What can hang from each mark:
sudib: bero kizumos riror
roku: ledez
kizumos: sudib
kikil: ledez
bero: ledez sudib
riror: godasu lifope sudib
lifope: guva riror
gedi: guva
guva: gedi

Every row comes from one small tree of marks. The marks that hang from a mark follow it in brackets, in alphabetical order. Every link used is in the known rows. Which tree was each row made from?
Known rows:
riror(godasu sudib(bero(ledez) kizumos)): [-0.91  6.85 -0.02 -1.07  1.25 -0.33  3.85 -1.44  1.58 -0.58 -3.08  0.35
  0.28  0.05  2.75 -0.13 -1.66 -2.01  0.87  1.68 -0.99 -1.80 -1.42]
riror(lifope): [ 1.99 -1.68 -0.19  1.27  1.80  0.12 -1.69  1.96  0.28  0.82  1.15 -1.45
  1.22 -0.99 -0.74  0.31  0.11  0.90  0.19 -1.09  1.42  2.62  0.53]
riror(godasu lifope(guva) sudib(kizumos)): [ 0.66  2.19  0.43 -2.26  0.57 -0.28  2.85  1.13  2.14 -0.80  2.46 -0.19
 -1.54 -2.32  2.51 -1.76  0.90 -3.77 -3.11  1.99  0.81 -0.52 -0.66]
bero(ledez sudib(riror)): [-2.32  0.42 -0.13  2.72  0.30  0.18 -2.29 -0.21 -1.32 -0.50 -3.10 -2.77
 -0.87  0.33 -2.48  2.31  2.06  2.41  2.67 -3.34 -0.60 -0.24  2.00]
kizumos(sudib(riror(godasu lifope))): [ 2.77 -1.13 -3.26  0.04 -0.25 -0.80  0.43 -2.21 -0.25  3.01  0.87 -0.33
  0.48  0.32 -0.90 -0.44 -0.22 -0.67 -1.75 -0.62  1.40  0.19 -3.49]
kikil(ledez): [ 1.02  0.45 -1.38  1.28  2.58 -0.77 -2.13  0.92 -2.62 -1.35 -0.94 -1.76
 -0.42 -0.64 -2.74  1.09  0.44  1.10  2.46  0.66  0.67  1.01  1.04]
guva(gedi): [ 0.34 -2.62  2.10  1.17  2.29 -1.46 -2.07  0.98 -2.34  0.63  0.99 -0.05
  1.28 -0.89  0.56  1.24  0.38  2.71 -0.13 -0.08 -0.55 -0.87  3.98]
riror(sudib): [-1.98  0.67  1.44  0.73  3.52 -0.14  0.01  0.15 -0.74  2.52 -0.54 -2.03
  2.58 -0.31  1.93  1.05 -0.11  0.81  0.27  1.35 -0.37 -0.15  1.52]
bero(ledez sudib(kizumos riror)): [-1.82  1.66  0.58  3.36 -0.07  0.92 -0.71  0.59 -1.02 -1.97 -2.92 -1.91
 -3.27 -0.26 -1.72  3.20  3.14  0.85  1.65 -2.96 -2.24 -0.75  1.34]
roku(ledez): [ 0.72  0.10  1.74  1.36  0.02  1.05 -0.76  1.05 -1.60  1.45 -0.23 -0.94
 -0.34  0.48  1.07  0.71  0.55  0.75  1.61 -0.15  2.04 -1.33  1.40]
sudib(bero(ledez) kizumos riror): [-1.25  1.79 -0.07  1.29 -0.40  1.58 -0.59 -0.89 -0.71 -1.17 -2.33  0.07
 -0.42  1.18 -1.84  3.01  0.44  1.00  2.06 -1.56 -3.15 -0.04 -0.42]
bero(sudib): [-0.19 -1.93  1.58  2.88  0.22  0.08 -1.75  1.06 -1.06 -0.01 -2.42 -1.84
 -0.68 -0.05 -0.34  0.52  0.85  1.91  2.54 -1.00  1.47  0.05  2.28]
riror(godasu sudib): [-0.81  2.60  0.33 -0.51  2.74 -0.65  2.46 -0.88 -0.29  2.73 -1.51 -1.34
  1.60 -1.07  2.41  0.23 -0.55 -1.04  0.24  2.33  1.45 -2.11 -0.16]
lifope(guva(gedi) riror): [-1.37 -3.69  0.66 -0.79  0.02 -0.98 -2.24  3.81 -0.11 -1.26  4.32  2.48
 -0.12 -0.13  0.40 -0.73  0.90  1.84 -2.25  2.74 -0.49 -0.47  3.68]
sudib(kizumos riror): [-1.23 -1.31  0.90  2.58  1.06  1.61 -0.25  0.44 -1.91  0.25 -0.47 -0.94
 -1.91 -0.32 -1.42  4.04  2.49 -0.02  0.52 -0.94 -2.39 -1.01  0.35]
bero(sudib(kizumos)): [-0.25 -0.29  2.21  3.43  0.13  0.60 -0.55  1.85 -0.64 -1.24 -2.56 -1.36
 -3.71 -0.77  0.03  1.28  2.29  0.60  1.72 -1.01 -0.36 -0.59  1.80]
bero(ledez sudib(kizumos)): [-0.59  3.33  0.28  3.52  0.51  0.12 -0.67  2.01  0.22 -2.27 -2.91 -1.87
 -3.53 -1.17 -0.07  1.64  2.08  1.02  1.54 -1.13 -1.31 -0.64  2.33]
kizumos(sudib(bero)): [ 2.05 -1.32 -1.14  1.01 -0.43 -0.82 -1.93 -1.81 -0.65  2.86 -0.95  0.59
  1.90  2.75  0.30 -1.68 -3.15  1.74  0.79  1.67 -0.09  1.10 -1.39]
kizumos(sudib(bero riror)): [ 0.45 -3.22 -1.02  1.12 -1.36  0.42 -1.90 -3.05 -1.76  2.80 -1.38  0.26
  2.32  3.43 -0.89 -0.15 -1.71  1.58  0.93 -0.42 -0.87  0.47 -2.09]
lifope(guva(gedi) riror(godasu sudib)): [-2.43 -0.23  1.13 -3.55  0.76 -1.42  1.96  1.77  1.08  0.42  3.16  3.06
  0.86 -0.88  2.86 -1.71  0.08 -0.80 -3.29  4.16  0.30 -2.51  1.95]
gedi(guva): [ 0.36 -1.71 -0.43  2.97  1.76  1.01 -0.96  1.71 -2.19  0.49 -1.84 -3.63
 -0.23  0.95  1.32  0.81 -0.61  1.78 -1.33 -0.05 -1.16 -1.70  0.26]
sudib(bero(ledez) riror(lifope(guva))): [-0.24 -1.36 -1.50 -1.24 -2.09 -0.14 -2.88 -0.61  0.58 -2.37  1.89  0.12
  1.65  0.93 -2.64 -0.69 -0.70  1.31  0.69 -1.93  0.08  2.62  0.59]
kizumos(sudib(bero(ledez) riror(lifope))): [ 1.47  0.37 -3.46  0.28 -0.63 -0.29 -2.44 -2.17  0.45  1.13  0.44 -0.35
  2.52  2.22 -1.94 -0.99 -2.10  1.88  0.13 -2.24 -0.60  3.59 -2.45]

Which tree is each row?
[-3.55  2.62 -0.77 -2.10 -0.03  0.32 -0.63  2.10  3.01 -0.06  0.51  1.79
  2.66  2.14  0.91 -2.25 -2.18  0.78 -0.28  3.53 -0.88  1.29  0.37] => lifope(guva riror(sudib(bero(ledez))))
[ 1.35  2.44  1.50 -1.86  0.77  0.57  3.59 -0.96  2.27  0.26 -0.99  0.50
  0.50 -0.86  2.42 -1.92 -1.45 -2.51  0.20  0.41  0.78  1.14 -2.42] => riror(godasu lifope sudib(bero kizumos))
[-1.13  3.35 -0.58  1.50 -0.90  0.30  1.76 -0.74 -0.42 -1.74 -4.14 -0.80
 -4.28 -0.82 -1.46  2.56  2.60 -0.84  1.42 -2.24 -0.62 -2.81 -0.23] => bero(ledez sudib(kizumos riror(godasu)))
[-1.54  2.90  1.09 -1.71  0.37  1.18  4.35  0.66  2.55  1.46 -1.89  3.24
  0.14  1.18  2.87 -0.77 -1.38 -2.54  0.21  3.05 -0.53 -0.49 -2.89] => lifope(riror(godasu sudib(bero kizumos)))
[ 1.92 -0.97  0.39 -0.69 -1.87  0.98  2.12 -1.75  0.21 -0.78 -0.90  1.25
 -1.15 -0.19 -1.08  0.63 -0.10 -2.12  1.21 -2.31  0.54  0.41 -2.96] => sudib(bero kizumos riror(godasu lifope))
[-0.45  1.38 -0.33  2.43 -0.28  0.70 -0.55  1.25  0.64 -2.36 -1.40 -1.95
 -2.94 -1.62 -2.14  1.86  3.36  0.83  0.72 -4.63 -1.19  1.91  0.92] => bero(ledez sudib(kizumos riror(lifope)))
[-2.53  1.17 -0.43 -2.65  0.49 -0.58  2.13  1.83  2.35  1.39  1.48  1.59
  0.47  0.29  2.29 -1.69 -0.47 -2.15 -2.12  4.73  1.07 -1.49 -0.62] => lifope(guva riror(godasu sudib))
[-0.95 -6.63  2.64 -0.15 -2.19 -0.73 -2.79  0.70 -1.44 -2.76  2.93 -0.61
 -0.62 -1.74 -1.79 -1.09  2.81  1.87 -0.63 -3.96  0.80  0.78  4.33] => bero(sudib(riror(lifope(guva(gedi)))))
[-0.16  0.18 -0.07  1.00  0.01  1.07  1.87 -0.79 -1.58  0.17 -1.68 -0.13
 -2.67 -0.45 -0.61  3.25  1.92 -2.10  0.25  0.02 -0.84 -3.06 -1.30] => sudib(kizumos riror(godasu))
[-0.19 -2.76  1.99  2.53 -0.88  1.83 -0.43  1.08 -0.37 -1.49 -0.76 -1.56
 -2.83 -1.32 -1.97  1.60  3.41  0.00  1.27 -4.59 -0.46  1.61  0.39] => bero(sudib(kizumos riror(lifope)))
[-0.07  1.04 -2.85  1.15 -0.70 -0.15 -2.12 -2.88 -1.23  1.97 -1.61 -0.26
  2.03  3.15 -1.30  0.27 -2.21  2.55  0.97 -0.51 -1.83  0.52 -1.81] => kizumos(sudib(bero(ledez) riror))
[-0.67  5.45 -0.31 -1.59  1.33 -1.10  2.36 -2.14  0.92  0.98 -2.69 -0.12
  2.83  0.67  2.14 -0.91 -2.85 -0.28  1.38  1.61  0.57 -1.43 -0.60] => riror(godasu sudib(bero(ledez)))
[ 2.42 -0.99 -1.34 -1.70 -0.83 -1.42 -0.15  1.00  0.95 -0.93  2.53 -0.25
 -1.14 -1.37 -0.13 -1.85 -0.52 -1.62 -1.41  1.36  3.51  0.20  0.23] => riror(godasu lifope(guva))
[ 1.24 -4.36 -1.50 -1.02 -2.97 -0.31 -3.02 -2.01 -0.04  0.71  2.79  0.54
  1.60  2.09 -1.77 -2.96 -1.55  0.64 -1.17 -0.38  0.24  2.47 -1.78] => kizumos(sudib(bero riror(lifope(guva))))
[-1.26  1.35  2.82  0.55  1.33  1.38  1.63 -0.38  0.47  1.07 -2.20  0.27
  1.20  0.61  2.36  0.16 -0.85 -0.55  1.17  1.11 -1.99  0.25  0.00] => riror(sudib(bero kizumos))
[ 1.26  4.92 -0.53 -2.46  1.52 -1.06  2.32 -1.42  2.20  0.30 -1.41 -0.16
  3.44 -0.29  1.77 -1.96 -2.62 -0.73  0.83 -0.39  1.92  1.61 -1.73] => riror(godasu lifope sudib(bero(ledez)))
[-0.45 -2.07 -0.03 -2.35 -0.74 -1.65  0.14  2.71  0.30 -0.95  3.04  3.50
 -0.81 -0.64  1.27 -1.38  0.17 -0.67 -2.57  3.68  1.30 -2.40  2.13] => lifope(guva(gedi) riror(godasu))
[-1.63  5.17  1.05  0.40  1.76  0.59  1.19  0.06  1.04 -0.55 -2.02 -0.19
  1.11  0.40  2.13  0.49 -1.20  0.10  0.91  0.92 -2.77  0.38  0.32] => riror(sudib(bero(ledez) kizumos))
[ 0.20 -0.54  1.06 -0.12 -1.18  1.30  1.81 -2.53 -1.16 -0.17 -2.62  1.14
 -1.60  0.90 -0.53  1.60 -0.12 -1.64  1.79 -0.60 -0.48 -2.21 -2.22] => sudib(bero kizumos riror(godasu))
[ 2.36 -2.14  0.12 -2.61 -0.61 -2.51 -0.36  0.66 -0.19 -2.06  4.21  1.41
 -0.04 -2.76  0.67 -2.29  0.19 -0.53 -2.62  0.89  2.65 -0.88  2.75] => riror(godasu lifope(guva(gedi)))
[ 3.12 -1.59 -2.19 -1.06 -2.20 -0.61  0.24 -3.85  0.00  2.57 -0.27  1.01
  1.42  1.74 -0.96 -2.05 -2.43 -0.47  0.15 -1.26  2.01  0.91 -4.70] => kizumos(sudib(bero riror(godasu lifope)))
[ 0.36 -0.88  1.64 -3.67  1.10 -2.14  1.49  0.44  0.48 -0.76  4.11  0.54
  2.00 -2.78  2.80 -2.72 -0.32 -1.12 -3.54  1.50  1.57 -1.34  2.33] => riror(godasu lifope(guva(gedi)) sudib)
[ 1.18 -1.12 -0.69 -1.27 -1.88  0.11  1.13  0.10  0.25 -1.68  2.72  0.36
 -3.54 -1.67 -1.36  0.65  1.94 -3.11 -1.85 -0.03  0.69 -0.98 -1.19] => sudib(kizumos riror(godasu lifope(guva)))
[ 0.90  2.38 -3.52 -0.12 -1.30 -1.07  0.20 -4.36 -0.61  1.75 -2.45  0.74
  1.24  2.95 -0.63 -0.39 -2.83  0.42  0.75  0.57 -0.16 -1.50 -3.56] => kizumos(sudib(bero(ledez) riror(godasu)))
[ 0.13 -3.30  1.07 -0.74 -2.69  1.65 -1.25 -0.27  0.48 -2.27  2.08  1.23
 -1.22  0.60 -1.89 -0.62  0.75 -0.93 -0.05 -1.54 -0.90  1.93 -0.32] => sudib(bero kizumos riror(lifope(guva)))
[ 0.67 -2.64  1.60  0.81 -0.89  1.91 -0.52 -0.41  0.14 -0.47 -0.02  0.65
 -0.13 -0.08 -1.97  0.82  0.65 -0.15  1.61 -2.74 -1.40  2.37 -1.37] => sudib(bero kizumos riror(lifope))
[ 1.48  2.47 -2.94  1.21 -0.08 -1.11 -2.44 -1.15  0.12  1.60 -1.31 -0.06
  1.72  2.74  0.30 -1.61 -3.46  2.31  0.36  1.41 -0.58  1.08 -1.11] => kizumos(sudib(bero(ledez)))
[ 1.49 -4.02  1.05 -1.18  0.16 -1.46 -3.02  1.89 -0.43 -1.99  5.08  0.43
  0.68 -2.21  0.01 -1.38  0.38  1.65 -2.54 -0.28  0.71  1.58  4.07] => riror(lifope(guva(gedi)))
[ 0.80 -2.51 -1.40 -1.62 -1.06 -0.57 -0.10 -0.78 -0.16 -0.58  2.71 -0.46
 -0.79 -0.97 -2.16 -0.26  0.75 -1.69 -1.17 -0.41  2.25 -0.55 -0.72] => sudib(riror(godasu lifope(guva)))
[ 0.18  2.07  1.36  0.69  3.17  1.20  1.19  1.89  1.18  0.72  1.28 -1.51
  0.28 -2.24  1.81  0.41  1.35 -0.94 -1.31 -0.42 -0.90  2.16  0.16] => riror(lifope sudib(kizumos))
[-3.39 -2.01  1.97 -2.13  1.56 -0.57 -0.38  3.24  0.67  0.56  3.95  1.86
  2.26 -0.43  2.25 -1.38  0.49  0.88 -3.38  3.22 -1.23 -0.64  3.49] => lifope(guva(gedi) riror(sudib))
[-0.31 -0.40 -1.87 -1.36 -1.14 -0.70  0.71  2.61  1.45  0.04  1.67  2.12
 -1.49  0.86  0.23 -0.99 -0.67 -1.59 -1.41  4.26  2.24 -1.38 -0.71] => lifope(guva riror(godasu))
[-0.39  2.07 -1.28 -0.61 -1.17 -0.33  0.51 -3.02 -0.83  0.01 -3.19  0.56
  1.52  1.51 -1.70  1.29 -1.65  0.29  2.75 -0.80  0.64 -1.77 -1.42] => sudib(bero(ledez) riror(godasu))
[ 0.22 -1.64  0.35  1.57  0.90  1.77 -0.22  1.34 -0.52  0.06  1.55 -0.91
 -1.58 -1.42 -1.63  2.46  2.35 -0.37 -0.62 -2.90 -1.43  1.77 -0.63] => sudib(kizumos riror(lifope))
